Every row comes from one small tree of marks. The marks that hang from a mark follow it in brackets, in alphabetical order. Every link used is in the known rows. Which tree was each row made from?
In the rows, 128 means zero.
Known rows:
dufep(lika tatol vipa): [133 166 118 107 120 154 125 124  92 159 136 118 122 106 136 117 127 119
 141  99]
dufep(lika(sodif) tatol vipa): [130 144 109 108 152 132 121  98 120 137 115 136 158  97 122 140 132 108
 115  88]
tatol(dufep(lika vipa(bidil totov)) ralar): [127 116 154 103 161 122 115 152 135 143 111 102  68 142  78  88 107 177
 168  88]
totov(vipa): [164 148 154 153 116 145 199 151 126 109 133  25 155  65 147 116 124  85
 119 169]
vipa(totov): [184 148 176 151 101 129 181 130 154 140 108  41 139  84 136 129  55 132
 131 108]
tatol(dufep(vipa) ralar): [101  95 144 168 172 119 168 170 122 103 124 132 103 124 105 135 118 140
 132 137]
dufep(lika tatol): [142 155 135 120  87 136 124 107  86 143 143  96 148 116 153 137 110 129
 100 114]
tatol(dufep(lika)): [137 132 127 141  95 126 143 138 136  98 101 118 137 126 142 142 138 108
 112 153]
ralar(maki tatol): [129 140 125 154  86 136 129 106 128 125 164 161 153 133 184 161 131 105
  94 179]
ralar(maki tatol(dufep)): [116  97 107 168  80 107 113 120 150 103 147 163 155 174 168 166 161 112
  86 188]
dufep(lika tatol(ralar) vipa): [107 137 133 106 149 148 125 119  61 148 158 137 104 121 118 126 105 145
 133  99]
dufep(tatol(ralar)): [121 110 166 158 129 116 143 123  66 130 176  86 142 126 130 150  79 171
  78 123]
tatol(dufep(lika(sodif) vipa) ralar(maki)): [ 96  85  80 100 189 117 113 108 124  79 109 234 140 141  83 154 155 106
 128 148]
sodif(lika): [158 149 150 148 116 164 167 124 145  99 124 108 162  95 141 137 120  97
 121 137]
totov(vipa(bidil)): [151 163 167 144 126 135 170 165 124 123 144  13 143  68 142  88 144 118
 124 153]
ralar(maki tatol(dufep(vipa))): [106 110  92 156 111 120 117 137 155 120 140 191 132 161 154 145 174 100
 130 171]
vipa(bidil): [142 172 179 161 128 128 150 158 126 129 135  75 131  82 154 113 119 147
 110 124]
bidil(vipa(totov)): [195 143 161 123  78 155 198 133 151 176  91   7 150  89 154 105  73 139
 139 116]
dufep(tatol vipa(bidil)): [118 164 152 141 144 123 118 160 109 173 151  83 120 103 134  97 136 162
 135  81]

Which tree is each row?
[113  83 124 152 133 102 138 138 103  83 146 165 144 150 112 156 127 137
 104 180] => tatol(dufep ralar(maki))
[122 125 149 119 120 134 120  99  56 133 168 114 130 138 131 145  89 159
  88 121] => dufep(lika tatol(ralar))
[109 113 126 184 111 126 144 150 170 126 126 133 117 149 159 142 156 112
 116 149] => ralar(tatol(dufep(vipa)))
[114 125 112  91 116 129  91  93  41 129 181 170 145 150 124 144 110 145
 104 143] => dufep(lika tatol(ralar(maki)))
[124 146 110 127 129 141 145 150 139 111  91 144 112 113 127 123 154  96
 154 131] => tatol(dufep(lika vipa))
[139 117  82  99  88 133  93 103 169 145 118 172 112 175 136 126 144 105
 164 138] => ralar(maki tatol(dufep(lika vipa(totov))))
[ 97 111  90 102 159 137 118 135  97  98 130 218 107 144 101 128 152 113
 157 157] => tatol(dufep(lika vipa) ralar(maki))
[ 99  97 108 144 168 116 144 156 110  96 140 193 120 139 100 135 141 127
 145 157] => tatol(dufep(vipa) ralar(maki))
[ 89 125 107  91 174 128  87 153  99 114 142 207  92 153  97 103 169 145
 156 143] => tatol(dufep(lika vipa(bidil)) ralar(maki))
[148 149 139 104 129 127 114 159 170 149  87  89  91 126 102  82 127 147
 182  85] => tatol(dufep(lika vipa(bidil totov)))
[108  72  97 109 158 104 109  90 118  62 118 209 167 150  98 174 141 117
  87 171] => tatol(dufep(lika(sodif)) ralar(maki))
[105 126  74 117 101 139  93 119 144 121 131 214 119 171 156 141 184  87
 140 169] => ralar(maki tatol(dufep(lika vipa)))
[132 159 121 114 168 150 157 111 150 113  87 151 143  68 128 136 130  79
 134 115] => dufep(lika(sodif) vipa)
[118 102 140 116 149 113 115  75  82 113 144 131 167 128 112 166  95 150
  63 113] => dufep(lika(sodif) tatol(ralar))
[156 157 166 125 126 115 120 148 134 199 136  35 114 108 110  85  90 179
 160  49] => dufep(tatol vipa(bidil totov))
[135 129 112  62 139 137  95  94  78 170 155 151 112 142  91 112  82 152
 175  91] => dufep(lika tatol(ralar(maki)) vipa(totov))
[142 116 120 127  91 137 120 118 178 150 104 113 100 166 137 127 122 117
 155 117] => ralar(tatol(dufep(lika vipa(totov))))
[124 117 123 154  71 130 116 112 150 110 127 134 133 171 172 159 149 113
  82 169] => ralar(tatol(dufep(lika)))
[127 126 145  97 159 106  89 129  90 181 176 114 106 136  85  89  90 199
 165  75] => dufep(tatol(ralar(maki)) vipa(bidil totov))
[114 141 146 162 151 112 141 189 154 128 108 104 109 108 124 100 161 144
 147 116] => tatol(dufep(vipa(bidil)))
[132 115 156 161 111 111 115 152 197 164 118  78  96 161 132 107 129 164
 145 100] => ralar(tatol(dufep(vipa(bidil totov))))
[144 121 133 107 161 109 112 126 197 132  63 102 122 118  87 106 133 136
 153  73] => tatol(dufep(lika(sodif) vipa(bidil totov)))
[102 102  64 115 132 123  89  91 169  98 112 235 154 165 136 160 196  79
 111 162] => ralar(maki tatol(dufep(lika(sodif) vipa)))
[160 191 155  92 139 156 132 141 150 171 101  80  88  84 119  73  97 136
 189  73] => dufep(lika vipa(bidil totov))
[122  90 112 152 101 110 112  82 173  90 105 152 168 160 155 181 157 100
  55 159] => ralar(tatol(dufep(lika(sodif))))
